In the rows, zero is written as 128.
Known rows, with every step that occurs:
j t n f m: [129 101  94 186  91 117  83 189 194 148 111 146 158 146 190 133 120 119
  88 135  90  58 161  76 206 124 165 162 119 150 118 136 114 117 144 136
 100 116 132 119 148 105]
q d: [130 152 122 130  89  97 121 131 146 116 120 142 107 139 145 121 126 115
 128 123 114 136 130 135 108 115 121 120 120 129 144 156 127 142 111 162
 157 102 139 125 137 114]
r d t n: [142 114  91 153 122  74 111 158 154 107 115 110 120 100 146 119 138 131
  99 123  51 117 145 167 147 159 159 131 116 150 131 150 142 146 102 105
 170 103 156 110 150  41]
n p j t: [158 146 136 173 119 133 141 146 113 150 120 162 112 144 182 112 150 117
 132 139 102 132 132 109 174 108 165 124 104 113 101 107  77 151 170 140
 106 127 101 151 143 168]
n t: [132 121 107 116 148 127 131 134 111 122 101 165 112 166 122 109 138 136
 121 119 107 120  91 120 143 140 149 140 141 111 136 144 118 147 138 140
 124 112 146 111 122 132]
n f m: [ 94 115 110 171 106 122 111 172 146 144 116 159 160 164 150 148 135 138
 121 148 125 104 150  82 164  97 133 126 124 134 124 120 124 126 115 151
 135 130 119 147 145 110]
j t n f m w: [100  99 112 182  94 102  77 194 175 160 121 136 157 150 187 154 128 147
  84 135  85  67 128  78 204 108 161 154 125 123 120 119  79 136 165 131
  94 127 168 134 161  95]
d t: [134 118 106 141 119 103 137 125 122 122 128 126 115 131 116 130 154 129
 105 126  96 131 120 146 135 138 141 126 135 110 162 109 115 149 129 114
 130 119 123 112 146  96]
y d l: [103 141 133 111 108 128 140  95 142 127 121 121 172 127 111 114 140 132
 109 143 130 131 157 154 110 116 134 132 118 130 129 119 182 146 137 165
 146 113 121 128 178  90]
b r d l j: [176 151 169  75  85 129 146  86 149  78 112  96 142 104 181  84 137 118
 123 148 115  76 115 155 118 108 178  71 130 140 104 134 195 150 127 139
 214 100 130 150 177  38]
k j q d: [153 154 126 116  59  90 119  85 169 131 115 115 140 173 166 102 145  87
 144 110 117 118 106 126 112  96 119 111 148 120 134 161  96 145 110 161
 197 118 134 143 179 100]
s j p: [152 123 126 162 121 108 140 136 126 144 110 147 119 122 142 134 132 109
 128 137 132  40  51 118 166  89 121 145 118 102 146 135 108 130 110 135
 155 129 103 122 143 153]
j u: [155 108 132 128 109 130 135 117 110 148 124 122 134 126 141 127 139 126
 110 115 127 132 123 116 127 134 115  89 134 150 114 105 116 131 140 140
 126 119 133 137 137 142]
j t n p: [166 136 101 161 123 128 139 144 162 144 114 136 126 115 176 110 155 130
 113 126  92 109 139 126 183 114 140 180  98 120  93 163 113 123 155 130
 106 119 108 129 122 128]
s j t n f m w: [106  97 119 210 105 106  92 204 176 168 114 153 157 155 192 153 122 132
  76 137 106  26  81  74 231  65 156 169 121 113 141 100  71 143 151 134
 121 123 173 128 166 118]
k j p: [166 120 133 123  99 133 129  95 135 147 115 121 141 141 144 116 145 127
 130 126 116  70  77 126 159 138 136 122 131 104  92 153 106 122 140 145
 138 118  96 144 161 128]
s j q d r: [133 160 121 145  64  84 149 146 120 119 104 145 106 162 163 138 143  73
 148 114 106 124  55 151 126  45 102 124 151 105 210 137  88 161  75 128
 240 138 117 118 153 115]
j l d: [152 168 183 106  95  75 136 106 143 102 128 122 101 123 153 125 136  87
 127 108 126 122 164 139 147 116 144 124 130 130 144 125 139 102 120 107
 155 132 159 111 178  97]
q d y: [104 137 120 110  44 110 121 143 158 115 128 155 107 132 127  99 126 134
 123 142 102 174 111 150  90 111 118 113 137 138 122 143 161 132  90 167
 141 128 162 115 158 119]
t n: [137 119 109 144 122 115 110 156 144 135 147 107 132 114 143 124 123 137
 116 117 101 104 133 125 153 146 121 154 115 153 120 153 139 111 119 107
 127 118 160 111 123 106]
q d l j: [150 164 148  97  56  85 145  94 147  74 134 117 128 153 142  97 135 117
 100 127 132  98 136 135 114 132 121 115 147 130 123 142 168 139 146 169
 198  73 133 119 184  73]
t n f m w: [ 69 110 108 189 105  90  89 198 149 165 146 137 160 148 163 151 132 177
 106 136  94  92 126  81 188 101 135 147 117 133 118 129  91 124 135 125
 124 131 191 147 165  83]
r d l: [136 142 142 114 129 106 147 113 157  99 109 117 176 105 124 110 138 131
 121 142 126 127 166 142 114 124 150 107 138 150 103 109 194 139 113 152
 177 111 129 128 157  52]
f m w: [ 66 107 147 152 123  90 107 148 135 158 153 135 148 131 136 165 142 164
 120 138 126 116  99 117 138 105 111 107 138 114 141 117  57 151 142 129
 129 164 181 171 168 117]
p n f m: [ 87 106  88 182  95 127  99 167 163 145 115 152 173 165 164 136 136 180
 121 132 113 135 158  71 170  88 151 171 144 144  89  97 138 121 132 155
 159 131 143 160 153 104]
m w: [ 96 128 144 123 128 105 127 137 108 146 141 119 132 127 129 148 131 154
 117 130 118 137  98 129 127 109 121 123 129 106 133 116  90 146 155 122
 119 134 160 145 147 121]
q d r: [120 152 117 124  76 109 142 152 109 112 121 151 110 151 145 136 134 117
 136 120  81 159 114 175 116 118 120 104 141 114 162 152 133 144  98 138
 172 107 108 125 136  97]
d t n p j: [132 145  92 207 129  79 139 179 100 157 165 135 116 137 166 102 180 145
 127 125  50 146 125 138 195 133 143 141  90 125 129 117  68 143 139  98
 137 129 151 134 160 108]
r b: [134 112 144 130 114 131 156 131 131 125 112 129 155 136 153 122 136 131
 124 131 115 112 127 154 134  98 149 116 120 116 147 144 116 126 132 117
 141 113 130 130 124 121]
m f: [101  98 135 130 127 116 161 111 133 120 130 112 127 128 136 150 118 122
 118 131 129 118 118 131 127 115 113 131 132 137 110 127  93 138 130 127
 136 111 123 151 113 129]
d y: [106 115 125 108  86 141 131 140 141 127 136 142 123 117 115 104 139 145
 122 147 117 155 105 144 116 136 129 122 143 135 115 118 169 121 106 136
 115 158 152 117 148 135]
r d t n f m w: [ 74 104  84 196 101  54  90 204 146 142 117 133 146 140 163 153 149 167
  87 148  39 105 140 128 183 108 165 117 119 131 136 127 100 159 116 123
 168 113 189 145 186   8]
y d: [ 98 128 131 120 114 139 120 113 116 143 113 135 133 143 127 131 126 127
 119 146 110 151 147 165 106 118 138 135  97 131 131 154 136 147 127 150
 131 114 124 137 159 125]
q d t n p j s: [132 165  79 246  89  45 133 180 108 162 154 144  63 141 173 103 165 105
 130 127  49 112 142 159 204 105 136 113  76 116 154 144  77 156 115 136
 169  92 144 144 166  96]
y d q: [ 88 125 126 110  71 157 131 118 151 168 122 129 130 134 106 123 117 118
 112 146 118 163 141 157 110 108 148 121 107 142 113 132 185 142 122 132
 150 118 127 127 165 114]
b r: [148 132 141 109 111 151 132 115 145 141 128 114 131 112 170 118 127 120
 147 137 112 102  97 139 119  89 143 102 103 117 130 125 131 137 107 119
 136 140 131 149 124 120]
t n f m: [102 109  89 192 110 102  90 194 161 152 138 141 164 144 172 135 128 150
 117 135 100  82 160  82 192 117 137 156 117 153 114 137 125 107 108 128
 132 126 155 135 143  90]
t n f: [130 129  84 159 111 120 114 179 147 143 119 127 146 143 163 120 120 145
 117 121  87 104 155 100 179 128 146 168 109 146 110 143 156 102 125 117
 116 102 141 108 124  91]
k j q d t n: [167 137  82 146  47  50 121 112 185 126 130  91 147 165 171  97 162  90
 116  92  57 104 102 144 147 121 123 132 142 122 161 165  88 147 106 129
 198 109 159 108 195  56]
y d t n p: [112 130  79 167 114  91 149 137 115 157 121 132 129 127 147 121 181 153
 107 139  53 158 149 185 160 106 132 175  71 121 136 174 120 152 118 132
 146 110 117 128 173  86]
p j: [121 137 140 159 124 115 111 156 102 137 152 139 122 143 152 118 122 123
 142 130 113 132 122 110 140 139 147 105 115 137 121  93  95 143 141 116
 127 134 152 134 148 142]
b r d l j p: [195 148 162  80  68 104 144  77 135  89 102  97 132  92 189  88 144 116
 128 158 101  32  82 149 120 114 172  73 117 122  98 154 182 147 126 143
 220 100  98 155 188  40]
l d t n: [140 127 111 140 102  60 127 151 125 123 145 105  93 116 140 119 163 114
 108 103  59  99 126 156 163 153 139 154 117 119 173 132 135 112 123  92
 131  95 170  70 172  67]
p j t: [154 131 143 160 107 135 103 145 139 130 128 141 110 141 173 120 118  97
 112 128 106 107 122 109 157 144 187 105 123 133 121  86  79 154 171 123
  98 122 129 121 145 157]
d l j p n: [175 131 135 112  69  97 136  87 140 100 131  91 150 126 162  95 147 171
 105 121 120  76 100 111 143 136 139 156 162 127  77 128 170 122 187 146
 200  93 113 135 190  88]
j q: [133 136 120 121 111  99 130 117 140 132 123 106 121 136 146 126 135 101
 143 120 134 124 134 114 112  98 120 122 140 124 154 134  98 139 118 117
 163 157 124 130 146 124]

Rows:
[138 143  96 161 140 108 143 151 132 151 138 130 130 117 159 108 163 163
 138 128 101 140 141 129 170 103 105 176  92 134 101 169 135 110 123 119
 132 125 130 140 123 116] | t n p
[143 142 130 152 119 103 145 126 146 138 118 124 135 133 141 131 137  87
 144 123 149  85  72 100 143  63 113 144 143 115 177 113  85 141 102 120
 193 154 132 122 148 149] | s j q
[124 161 130 222 142 115 152 149  72 174 149 147  87 134 156 118 152 115
 157 147 119 114 154 131 187  92 132 104  84 115 111 121  89 141 138 145
 148 124  98 180 144 160] | n p j s
[171 132 112 193 143 118 147 154 164 151 107 145 127 120 180 113 154 111
 107 127 112  67  95 117 208  69 137 197 100 116 118 142 113 131 139 131
 128 121 113 117 120 152] | s j t n p
[159 134 145 104  83  96 125  96 120 103 127 102 104 155 159 112 125  99
 131 116 136 105 111 115 116 120 127 121 154 123 145 153  93 140 146 111
 198 130 119 132 171 120] | l j q
[139 175 123 107  53  68 148  99 181 114 123 117 153 136 153 112 143 100
 139 121 133 118 143 112  93  81 111 114 148 132 172 128 131 148 111 165
 206 128 146 119 180  71] | j q d l
[153 152 207 128  84  94 199 139 111 105 102 137 123 146 181 137 154  75
 120 110 102  86  98 200 195  47 159 111 139  97 209 112 113 111  96  70
 209 127 132 101 174  96] | s j l d r b
[132 151 109 238 141  98 132 172  93 177 165 130  89 133 171 110 150 124
 148 133  92  97 157 128 210 107 130 131  68 137 105 140  97 125 124 116
 138 117 128 166 138 143] | t n p j s
[144 152  99 158  69  46 144 131 155 118 102 140  95 153 149 126 156  64
 123 118 100 102  67 132 128  57 117 131 140 104 229 129  67 169  87 140
 225 126 141 107 177 103] | s j q d t
[152 151 147  94 104 131 142 102 171 107 108 107 164  87 165  97 139 119
 136 146 107  99 127 151 110  90 165  78 113 143 111 113 198 151  95 147
 184 130 132 149 155  40] | b r d l
[127 112 145 124 107 146 185 145  91 124 112 136 149 148 152 138 147 132
 131 127  81 141 113 192 146  94 148 104 135 104 170 138 119 129 122  94
 160 119 102 129 119 101] | d r b
[137  95  98 217 108 125  94 200 200 149 103 157 153 153 194 140 122  98
  86 134 104  16 107  71 237  79 161 176 124 141 136 111 116 120 124 135
 126 119 139 109 145 124] | s j t n f m
[170 109 123 169 122 129 111 156 177 134 112 134 124 115 169 120 116  96
  93 115 109  39  81 112 193 109 151 176 120 133 142 120 109 124 138 113
 125 112 146  89 131 143] | s j t n
[128 148 111 194 136 103 132 177 102 161 169 139 125 136 182  99 158 151
 145 131  91 136 140 110 184 119 127 149  83 140  91 131  88 128 136 104
 133 135 151 147 136 132] | t n p j
[162 122 126 178 112 121  86 169 148 139 145 116 115 133 187 110 115 104
 107 114  83  89 136 105 179 166 172 137 108 150 119 105  82 130 166 103
  95 123 166 111 144 139] | p j t n
[158 161 137  98  46  68 120 102 131  89 114 110  84 165 172 110 128  90
 130 122 121 111 113 127  96 109 122 114 145 125 161 184  92 146 131 142
 227 106 134 128 180 102] | l j q d
[176 128 160  96  82 106 147  88 118  89 106  94 153 123 153  91 144 126
  90 126 127 109 152 134 125 158 148  68 157 171  77 107 182 141 159 162
 209  78 129 140 191  58] | r d l j u
[159 151 144 131  81  40 134 129 157 105 148  96  95 113 163 125 152  98
  94  91  69 107 155 158 182 142 150 144 121 128 174 131 113 104 116  73
 156 122 190  77 197  51] | j l d t n
[153 184 110 200  61  35 137 160 151 128 158 145 100 144 203  97 163 110
 120 114  47 158 161 147 196 113 144 128  87 135 147 136  55 148 116 110
 182 131 183 132 192  78] | q d t n p j l
[ 99 103 108 179  67 106  94 128 145 185 115 132 186 183 185 143 160 197
 114 131  92  82  69  78 197  76 149 150 151  97  71 117  92 131 170 165
 164 123 144 193 204  95] | k j p n f m w
[136 135 138  92  71 162 134 120 180 147 104 114 123  85 155 103 117 110
 138 154 102 131 114 150 111  74 178  69  97 149  92 127 205 137  79 109
 179 131 143 149 136  66] | b r d q
[180 147 150 101  38  91 153  89 121  96 123 104 133 154 156  82 141 117
  89 111 143 110 129 122 120 138 119  79 156 153 108 124 155 142 161 187
 202  68 139 130 198  84] | q d l j u
[157 145 167 150 124 108 138 122 160 119 119 133 130 121 154 131 115  83
 115 118 152  92 109 126 179  83 129 135 130 133 157 104 111 126 102 112
 177 157 157 122 156 136] | s j l
[159 160 156 165  76  32 108 159 134 116 167 103  87 135 179 113 144  90
 109  90  56 108 158 144 197 163 177 116 116 142 170  98  78 113 129  62
 155 129 211  82 212  67] | p j l d t n
[162 119 103 139  62 111 112 129 115 117  95 120 116 170 184 113 130 169
 111 129  97  87 113  90 165 116 174 174 138 117  79 149 148 116 175 142
 180  77  93 137 164 107] | l j p n f
[116 146 147  99  72 115 150 129 149 146 137 122 101 121 110 120 130 109
 119 119 130 128 129 128 130 103 147 115 126 124 120 118 190  99 114  99
 142 108 149  94 159 101] | l d q
[157 129 161  85  68 141 129  72 152  87  98 112 139 149 150 105 132 101
  68 143 131  85 145 158 128 143 174 132 133 124 114 131 164 161 196 167
 150  71  88 110 207 100] | y d l j t
[174 136 153  97  81  96 156  87 123 100 136 105 131 126 145 105 138 135
 111 136 137  42  96 117 146 152 130 125 147 113 114 144 150 130 171 142
 175 100  95 126 191  91] | d l j p
[161 146 138 119  82 120 152  93 152 115 114 115 153 133 180  85 158 138
  75 142  95  85 164 160 166 126 155 181  99 127  75 172 163 146 190 158
 153  72  96 127 202  89] | y d l j t n p
[169 163 195 106  87  98 136  76 154 118 129 106 127 154 159 104 148  88
 122  97 127 102 139 148 174 131 145 110 148 122 106 125 137  98 128 115
 161 123 151 120 202 102] | k j l d
[128 122 140  87  76 155 119 129 156 120 108 132 116  81 159  93 136 130
 140 167  85 146  94 171  89 101 168  74 113 143 103 131 186 137  66 134
 161 157 158 146 152  83] | b r d y
[143 182 199 151  76  80 216 149  65 121 133 162 110 162 209 118 186 104
 154 123  64 169 154 196 197  65 174  88 107  95 164 119  87 119 130  75
 194 139 130 146 184 101] | n p j l d r b
[144 174 133 138  66  61 160 116 181 112 115 127 151 133 148 109 144  76
 135 119 146  84  93 104 122  42 104 132 154 122 194 105 130 153  91 167
 229 127 145 112 182  90] | s j q d l
[150 110  84 162 134 111 126 136 128 142  80 174 116 164 152 116 151 152
 117 116  95  60  21  95 183  83 149 200 144  93 123 131 106 138 137 151
 175 110 153 119 140 152] | s j p n t
[147 193 169 172 104  53 136 156 124 137 166 129  95 124 207 103 160 107
 141 105  84 139 174 123 202 110 146 137  85 141 110 132 102  96 126  84
 158 135 185 130 192 107] | t n p j l d
[178 113 139 118 105 158 119  89 169 129  96 117 153 151 157 112 139 100
  99 119 120  87 100 130 164 141 162 126 149 113  98 123 110 134 173 144
 108 108  97 129 149 135] | k j t
[145 156  83 178  49  22 100 171 140 129 151 116  96 153 187 110 143  89
 131 102  48 126 123 122 140 125 145 116 118 140 195 126  48 162 114 100
 193 127 195 105 187  75] | p j q d t n
[158 145 159  95 105 104 141 102 135  69 112 104 134 123 139  94 134 128
 104 138 128  90 150 149 121 154 159 103 151 155  96 131 204 145 139 141
 210  84 121 134 179  49] | r d l j
[122 169 127 144  44  72 129 159  94 122 136 146  94 177 181 129 139  80
 169 115  74 173 111 139 111  98 130  84 139 118 184 123  61 164 105 117
 211 142 134 138 163 108] | p j q d r
[146 136 158  93  69 107 146  73 112 110 117 116 142 139 141 107 139 133
  99 154 115  62 116 154 123 134 146 124 118 112 115 159 158 150 166 165
 184  86  88 131 212  91] | y d l j p
[162 125 146 105  72 127 113  99 163 100 119  89 145 136 170  95 126 111
  61 130 102  63 158 154 146 160 164 161 122 144 105 153 168 143 188 148
 145  69 131  99 203  79] | y d l j t n
[167 106  93 128 113 124 120  95 139 142  86 143 141 182 159  87 164 169
 117 104  83  85  48 110 178 134 158 177 164  95  72 153 105 134 167 162
 153 102 131 139 157 125] | k j p n t
[159 171 144 139  61  85 150  90 135  93 134 105  98 139 140  99 125  94
 106 130 144  58 155 148 145 122 127  96 136 121 136 155 169 141 141 181
 201  54 113 134 189  79] | q d l j s
[156 129 151 152 116 116 124 104  96 115 133 102  65 144 138 120 120 104
 112 134 138  64 138 144 158 137 140 103 130 121 123 159 127 134 151 128
 167  86  98 141 154 130] | l j s
[151 171 143 192 113  78 130 156 138 138 163 133 127 123 202 103 143 127
 144 119  95 146 174 118 200 119 138 138  89 157  99 127  81 116 130  81
 148 160 176 155 163 121] | t n p j l
[158 112 126 153  63 108 105 155 193 105 124 117 172 160 201 109 130 130
  64 134 113  24 161  77 211 145 165 154 147 144  98 119 157 121 176 146
 144  92 130 113 193  62] | d l j t n f m
[187 108 126 140 104 144 100 116 188 139 115  96 156 143 178 103 132 103
  92 105  99  57 114 129 193 153 153 155 135 133  82 147 122 116 168 128
  99  97 127 108 151 116] | k j t n
[137 147 133  84   6  76 120 116 145  91 125 127  75 154 162  86 131 109
 121 136 110 147  99 135  77 118 123 105 161 132 140 174 120 142 106 150
 210 132 162 114 200 107] | l j q d y
[156 158 193  89  42 120 152  79 185 140 135 100 129 146 140  98 140  80
 111 100 131 113 133 147 170 111 160 101 147 133  86 110 184  92 124  91
 167 123 158 114 207  85] | k j l d q
[130 140  97 137  75  76 131 130 138 110 114 139 101 144 132 123 149 110
 107 123  80 143 120 157 120 124 135 110 125 106 178 135 112 157 111 150
 164  97 137 108 157  87] | q d t
[141 200 105 170  63  38 151 152 157 141 162 128 148 140 200  84 174 119
 161 119  91 133 158  99 150  74 104 138 102 144 129 130 101 144 117 148
 206 132 172 132 194  77] | t n p j q d l
[140 108  90 161 118  84 123 149 143 128 146 103 118 112 137 125 143 131
 102 112  72 112 115 148 161 161 138 151 124 128 160 133 115 131 123  96
 132 115 158  97 145  76] | d t n
[144 130 133 106  56 105 131  66 133 110 113  98 150 142 159  98 146 168
  98 138 109  94 118 149 124 122 155 169 131 129  88 148 173 143 181 166
 207  76 110 143 221  85] | y d l j p n
